Each row comes from the steps of one walk. Every step used is in the known rows, and no mark comes twice. Write the walk behind each row, first mark first.
Known rows:
Z/J/U: [ -3.1 -14.2   3.1  16.6 -11.8 -11.4  -6.8   7.4 -25.2  -1.6 -10.6  19.3
  -0.5   7.3   5.5  -3.8 -10.3  20.5   3.4   8.4   5.4  15.6   7.6]
U/D: [  3.9 -11.0  14.6   1.3  17.3   6.0  45.6  19.5 -24.0   4.6  -5.3   4.1
   2.7 -28.7  14.9   7.3  29.7   8.7 -15.2  11.0 -26.5   8.1 -34.9]
X/J/N/F: [  8.3  -0.6 -15.3 -23.2 -13.3 -15.0 -32.8 -14.3  15.5 -45.0  30.2  -5.1
  11.1  12.5  21.8  -5.2  -4.7   1.5  -4.3 -33.9  25.1 -23.3   7.1]
X/J/U/D: [ -3.9  -6.1  -0.1 -12.5   0.9  26.0  12.6  18.8 -49.8   8.8  12.3  22.1
  14.8 -20.6  15.4  41.7  26.0  -3.8   5.9 -13.4 -24.6  35.3  -6.8]
X/J/Z/U/D: [-34.6  -1.2  10.7  -1.0   5.1  16.2  -2.5  -9.3 -23.2  30.1 -14.7  27.2
  16.7 -27.3  -0.3  47.7  28.7 -14.1  20.9  31.8 -42.0  57.0  -7.2]
F/J/N: [ 25.7  24.2  22.9  11.5  -1.2 -38.0   2.1  11.2  33.9 -47.1  12.9 -17.7
 -11.5  -5.2 -19.9   0.3 -23.6 -14.3 -13.2 -10.6  11.7 -30.1 -10.1]
N/J: [ 18.1   4.6 -23.7 -20.7  12.5 -10.0  24.2  17.2  22.0  -4.9 -10.2  -3.2
  18.0   5.5  20.6 -38.0  -6.0  17.7 -19.4  32.0  -2.5 -33.9  -0.5]
J/U/D: [ -3.7  -6.5  10.7   7.5   3.6  36.4  26.4  16.0 -49.6  16.1  -0.1   5.3
  -8.3 -30.8  12.2  39.2  22.9  -7.3 -19.5  -2.5 -18.2  25.3 -10.5]
U/J: [ 13.3 -11.0  -8.4 -27.2   7.2  -4.2  33.7  -6.3   0.0  13.9   3.6   1.2
  24.6   4.5   6.7 -41.3   9.3   5.7  40.1  -1.0   4.7 -21.3 -15.3]
Z/J/U/D: [ -4.7 -10.1   8.7   9.7   4.1  17.2  20.0  33.2 -45.7  21.3  -3.9  23.5
   0.2 -10.1   7.6  29.1  10.6  25.5  -4.2   3.3  -8.4  39.5 -14.2]
X/J/U: [ -0.2  -9.4  -7.2 -11.3 -14.8   1.0 -16.8 -11.9 -31.0 -16.8   9.5  18.9
  17.2  -5.1  15.2  10.5   9.7 -16.4  20.1 -13.1 -15.9   7.6  15.3]
N/J/Z/U/D: [-30.9   8.2   3.6   1.8  10.7  30.0   8.4   4.2 -14.2  44.0 -23.4  14.6
   8.2 -25.2  -0.1  42.2  15.6  -7.9  -5.1  47.8 -31.1  45.7  -0.8]
F/U/D: [-10.3 -12.7  14.0  17.4   1.7  -1.6  47.0  21.4 -47.2  17.3  -4.5  -0.3
 -25.8 -33.4   4.0  -6.8  30.0   2.9  -8.7   9.7 -24.7  12.8 -19.1]
Z/J/X: [  4.9 -21.2   8.9 -15.3   4.3 -31.0  22.1  30.2  32.4   3.8  14.8  12.3
  36.9  39.0  34.1 -38.2 -17.3  32.2 -10.3 -23.1  -9.9   2.4 -26.1]
Z/J: [  4.0 -20.4   5.6  10.3   3.4 -52.8  14.9  19.9  10.7 -14.4 -18.1  22.8
  15.2  19.1   7.0 -47.8  -4.9  53.6  14.9  27.0  -1.6  -2.1 -23.5]
F/N: [ 33.7 -13.7  13.3   7.3   8.7 -26.5 -10.0  -3.3  15.9 -21.2  -6.9  -8.9
 -30.2 -17.1  -8.3 -20.4  -2.0  -8.9  -8.0  -5.2  -7.6 -55.1   3.8]
Z/U/J/N/F: [  0.3   1.9  -9.2 -14.3 -17.2  11.4 -18.2 -33.3   1.7   7.7  17.6 -14.1
  10.6   5.5   4.2   0.5 -17.3   2.8   1.7 -29.0  36.3  -7.1  23.8]
F/J: [ 26.0  13.5  13.6 -11.6   8.1 -55.3  26.1   0.2  29.7 -51.6   5.4 -23.4
  12.0  -4.3  -3.3 -34.6  11.1  -1.5   5.3   8.7  -2.1 -11.5 -14.3]
F/N/J: [ 37.8   5.3 -21.7 -19.5  14.6  -9.8  -1.3  22.6  32.0  -3.8  -4.2  -6.7
  -7.8   3.0   3.4 -28.7 -19.0   9.1 -18.5  12.7   6.1 -56.8  18.2]
U/J/N/Z: [  5.0  15.7  -4.9  16.7   4.4  25.1 -11.9  -7.3  32.1   2.5   0.2 -10.5
  -7.7  28.1 -32.8   1.2 -30.3  -7.5   3.1 -22.5  25.8 -29.4  -8.7]
X/J: [  8.6 -15.8  -7.3 -27.1   1.3 -38.1   3.2  -5.8   1.0 -33.9   7.5  22.1
  36.6   0.7  19.7 -29.4  19.2   5.3  32.3   2.4 -28.2  -9.1 -13.1]
U/J/N: [ 16.7   5.9   6.6   0.2  -0.2   1.4   8.2   6.5  10.6   4.0  11.9   2.2
   0.8   1.9  -9.9  -5.6 -23.9  -9.9  15.4 -17.6  18.1 -38.8 -12.0]
F/N/J/Z/U/D: [-17.0   9.8   4.8   0.8  12.5  30.1  -8.7   5.8  -8.0  44.4 -18.7  13.6
  -9.4 -26.4 -11.6  49.9   7.5 -12.7  -3.7  35.5 -23.6  30.0  10.9]

Which walk is each row?
[ -6.1  -6.5  -1.8 -22.1  -0.9  25.6  14.7 -17.4  21.7  55.2  15.7  -7.7
  49.1  32.2   8.5  -9.3 -21.0  -4.0   8.9 -42.1  -7.5  21.8   7.8]
N/Z/U/J/X
[ 11.4   1.1   6.4  -1.9  -5.3 -25.6 -17.4   6.5  11.5 -33.9  13.5  18.2
   9.1   1.2   0.2   4.4 -17.9  -8.1   9.6 -16.5  -7.9 -30.2 -10.8]
X/J/N
[-39.9  -1.7  17.8  21.7  -6.0  -3.8 -23.7 -48.5   4.4  15.5 -38.3   7.6
  -0.6 -22.7  -8.6  14.6   8.8 -32.5   9.9  51.8 -33.7  24.6  11.3]
J/Z/U
[  2.5   6.9  -9.4  -6.7   8.5  44.7  26.6  33.1 -38.6  27.3   1.9   6.7
   2.3 -20.8  16.0  37.3  11.1   3.6 -26.3   6.6  -6.8  19.4   1.2]
N/J/U/D
[ 22.7  14.5  -5.1 -30.8  -1.5 -44.2   8.5 -14.7  34.7 -61.8  22.6 -38.1
  13.8   7.0  10.9 -35.8  15.8   5.0  -4.5 -10.8  24.1  -7.9   1.3]
N/F/J
[ 11.6   2.9 -14.4 -23.5 -10.2   8.3 -13.1 -15.3  15.5 -12.8  29.5 -18.7
   2.5  13.1  12.9 -14.0 -11.6   0.2  -0.6 -36.7  43.8 -31.0   5.0]
U/J/N/F
[-12.1  -6.5   3.8  15.0  -8.1  -3.0  15.4  30.6 -34.5  14.8  11.6   3.5
 -28.9  -6.2   2.3   2.2   7.7  26.9 -10.9 -12.3  15.9  19.0  -6.1]
Z/J/N/F/U/D
[ -2.2 -10.2  -4.1  21.6   7.5 -31.1  -3.1   9.8  27.7 -12.8 -22.5  15.4
   8.4  42.3 -14.2 -40.1 -14.8  53.8   9.4  18.0   9.8   3.5 -20.1]
N/Z/J
[ 21.3   6.1   1.3 -46.3  -0.1 -26.0  14.9   4.3  52.7 -31.8  48.5 -37.2
  36.4  32.2  37.7 -30.6  -0.5  -6.7 -24.0 -52.3  10.3  -0.3  -4.5]
N/F/J/X
[ -2.6  19.1 -16.9 -14.3  15.5   2.9 -43.1  10.5  57.2 -10.6  -7.3   3.0
 -27.2  11.3   0.3  -3.7  -5.9 -37.7   3.9  41.2  -2.0 -46.1   2.7]
F/N/J/Z
[ 23.0   7.3 -17.8  -6.1  -4.0  22.3 -20.8  10.5  -6.1   8.4   1.0  -3.8
 -17.4  -4.7   2.1  12.7 -21.0 -12.8 -21.8  -3.7  10.3 -30.3  41.1]
F/N/J/U
[ -6.7 -11.9   0.6 -13.1  -5.6   1.9  23.3 -33.1 -20.4  45.8 -14.0   5.3
  34.9  -9.4  -8.2 -18.2  -0.3   8.4  42.3  11.9  -6.0  15.4  13.3]
Z/U/J
[-36.2  -1.1  20.8  13.9   7.1  22.5   8.8 -11.2 -23.7  35.6 -25.0  13.4
  -0.1 -34.5  -3.0  43.8  25.2 -16.3   0.9  39.3 -39.2  49.0 -11.5]
J/Z/U/D
[  7.0   6.6 -19.1  -7.6  -6.2  21.6  -0.1   6.7 -14.9   6.8  -4.0  -1.9
   3.2  -3.8  14.9   4.8 -10.6  -6.3 -23.2  10.4   3.5 -10.8  25.1]
N/J/U
[ -8.3  20.2  19.9  26.3   5.7  19.9  12.0  -2.3 -11.6  25.0 -13.8  -6.4
   2.0 -17.3 -36.7  53.8  -5.7   3.6 -18.1   1.3 -10.8  49.6   2.8]
F/J/N/Z/U/D
[ -2.8 -11.4 -22.1 -25.9 -14.7  -4.8  20.0 -15.8 -17.4  20.8  18.7 -13.2
  -1.7   9.6   7.6 -55.0  12.8   3.6  41.7 -17.8  27.7 -15.0  13.2]
N/F/U/J
[-11.5 -15.7  -7.2   6.9 -21.8 -25.7   6.6 -22.3 -18.5 -16.2   3.8 -25.0
 -29.9  -9.3  16.0 -50.3  19.0   0.8  -9.7  -4.6  10.4 -17.1  16.6]
N/F/U
[  8.0   0.1  -4.1  -5.0 -10.4  -6.0 -18.2 -16.3  17.8 -37.2  17.2 -22.6
 -10.6   1.6  17.8  -8.8  -9.4  -1.9 -32.4 -24.3  27.8 -33.3   2.8]
J/N/F
[  2.6  11.8  -5.9  15.4   1.5   2.7 -32.0  -5.5  33.9 -28.5   0.9   2.5
   0.2  26.6 -23.8   7.8 -23.3  -7.4  -1.1 -21.3   3.5 -22.4  -7.6]
X/J/N/Z
[ -6.5  -5.7  10.5  36.7  -4.5   3.5 -25.6 -48.3   4.2  21.3 -37.3  -9.7
 -11.2  -8.8 -41.0  13.4 -16.8  -1.7 -11.0  10.3 -13.9   8.9  36.7]
F/N/Z/U
[  2.1  12.4   4.4  37.1   2.7  10.0 -19.3 -10.5  34.0 -20.3 -11.4 -14.4
 -21.2  15.7 -29.7   5.0 -26.5 -11.5 -28.5 -11.8   9.1 -31.0 -11.3]
J/N/Z
[-11.3  -8.1  -2.0  21.1 -27.4 -32.5 -12.1  -0.8 -11.3 -12.2   9.4  -9.4
 -37.0   9.4  -0.2 -36.7 -13.5  16.7  -5.3 -12.3  31.2 -15.3  16.6]
Z/J/N/F/U
[  2.1  -4.5  -3.8  28.4  -7.1   6.2 -39.4   3.0  -3.5   2.0 -10.5  10.6
 -22.6  25.2 -23.3  10.3 -26.6  16.1   2.1 -10.2  19.4   4.3  21.8]
F/N/Z/J/U
[ 19.6  -0.1  -3.2  23.2  11.3   1.3 -23.5 -13.6  35.1 -18.5 -13.2 -17.4
 -30.7  12.1 -30.2 -11.2 -10.6  -6.9 -15.1 -11.9   3.7 -42.2   3.2]
F/N/Z
[ 12.6  12.9   8.2   0.3  -9.4 -12.1   1.2  -8.7  -7.9 -29.8   8.0 -18.9
  -2.8  -8.6  -3.9   6.8   3.3 -21.7  -2.2  -6.2   4.0   7.2  14.8]
F/J/U
[  7.4  11.4  14.0  -2.0   5.9  16.6  28.0  21.2 -33.3  -2.4  12.4  -6.7
  -2.4 -25.1   0.7  39.3  21.8  -8.1 -12.5  -8.3  -9.0  33.9  -7.6]
F/J/U/D
[-28.4  14.0  10.6  -5.3   3.6  12.5  -2.5 -14.6  -7.8  15.8  -4.0  -5.3
   6.0 -22.0  -1.7  43.5  27.1 -14.0   1.3  22.7 -13.6  59.5   1.1]
N/F/J/Z/U/D
[-35.2   6.3 -16.2 -19.9  -8.4   8.2 -25.7 -20.3  18.2   8.2  10.4  -3.0
 -21.4  16.1   3.9 -24.9  21.1 -41.0  52.3  15.0  17.1 -12.4  -1.6]
N/F/U/J/Z
[-10.9  -3.0   2.7  18.3   5.5  32.3   7.7  27.8 -34.4  23.1  -6.9  16.9
  -3.9   4.8  -6.7  35.4   4.6  24.7  -8.3  -3.5  -2.0  44.7 -12.3]
N/Z/J/U/D
[  1.1  -2.9   2.9  21.4   6.0  31.0  -9.0  31.9 -27.6  24.1  -4.1  16.1
 -21.6   3.6 -17.5  42.8  -3.0  19.7  -7.0 -13.8   5.3  27.6   0.6]
F/N/Z/J/U/D
[ -8.9  -5.4  -6.1  27.6  -9.7   5.7 -23.4   1.0  -9.4  -0.3 -14.2  12.0
  -5.3  27.6 -12.3   3.0 -18.0  21.1   0.5   0.7  13.1  18.5  10.8]
N/Z/J/U
[-21.9   7.6  -5.5 -20.3  10.0   9.0 -15.8 -11.1  30.1   2.7  -0.6   8.8
  -0.5  11.1   4.3 -13.7  16.9 -39.8  52.7  28.2  -2.1 -17.7 -24.1]
U/J/Z
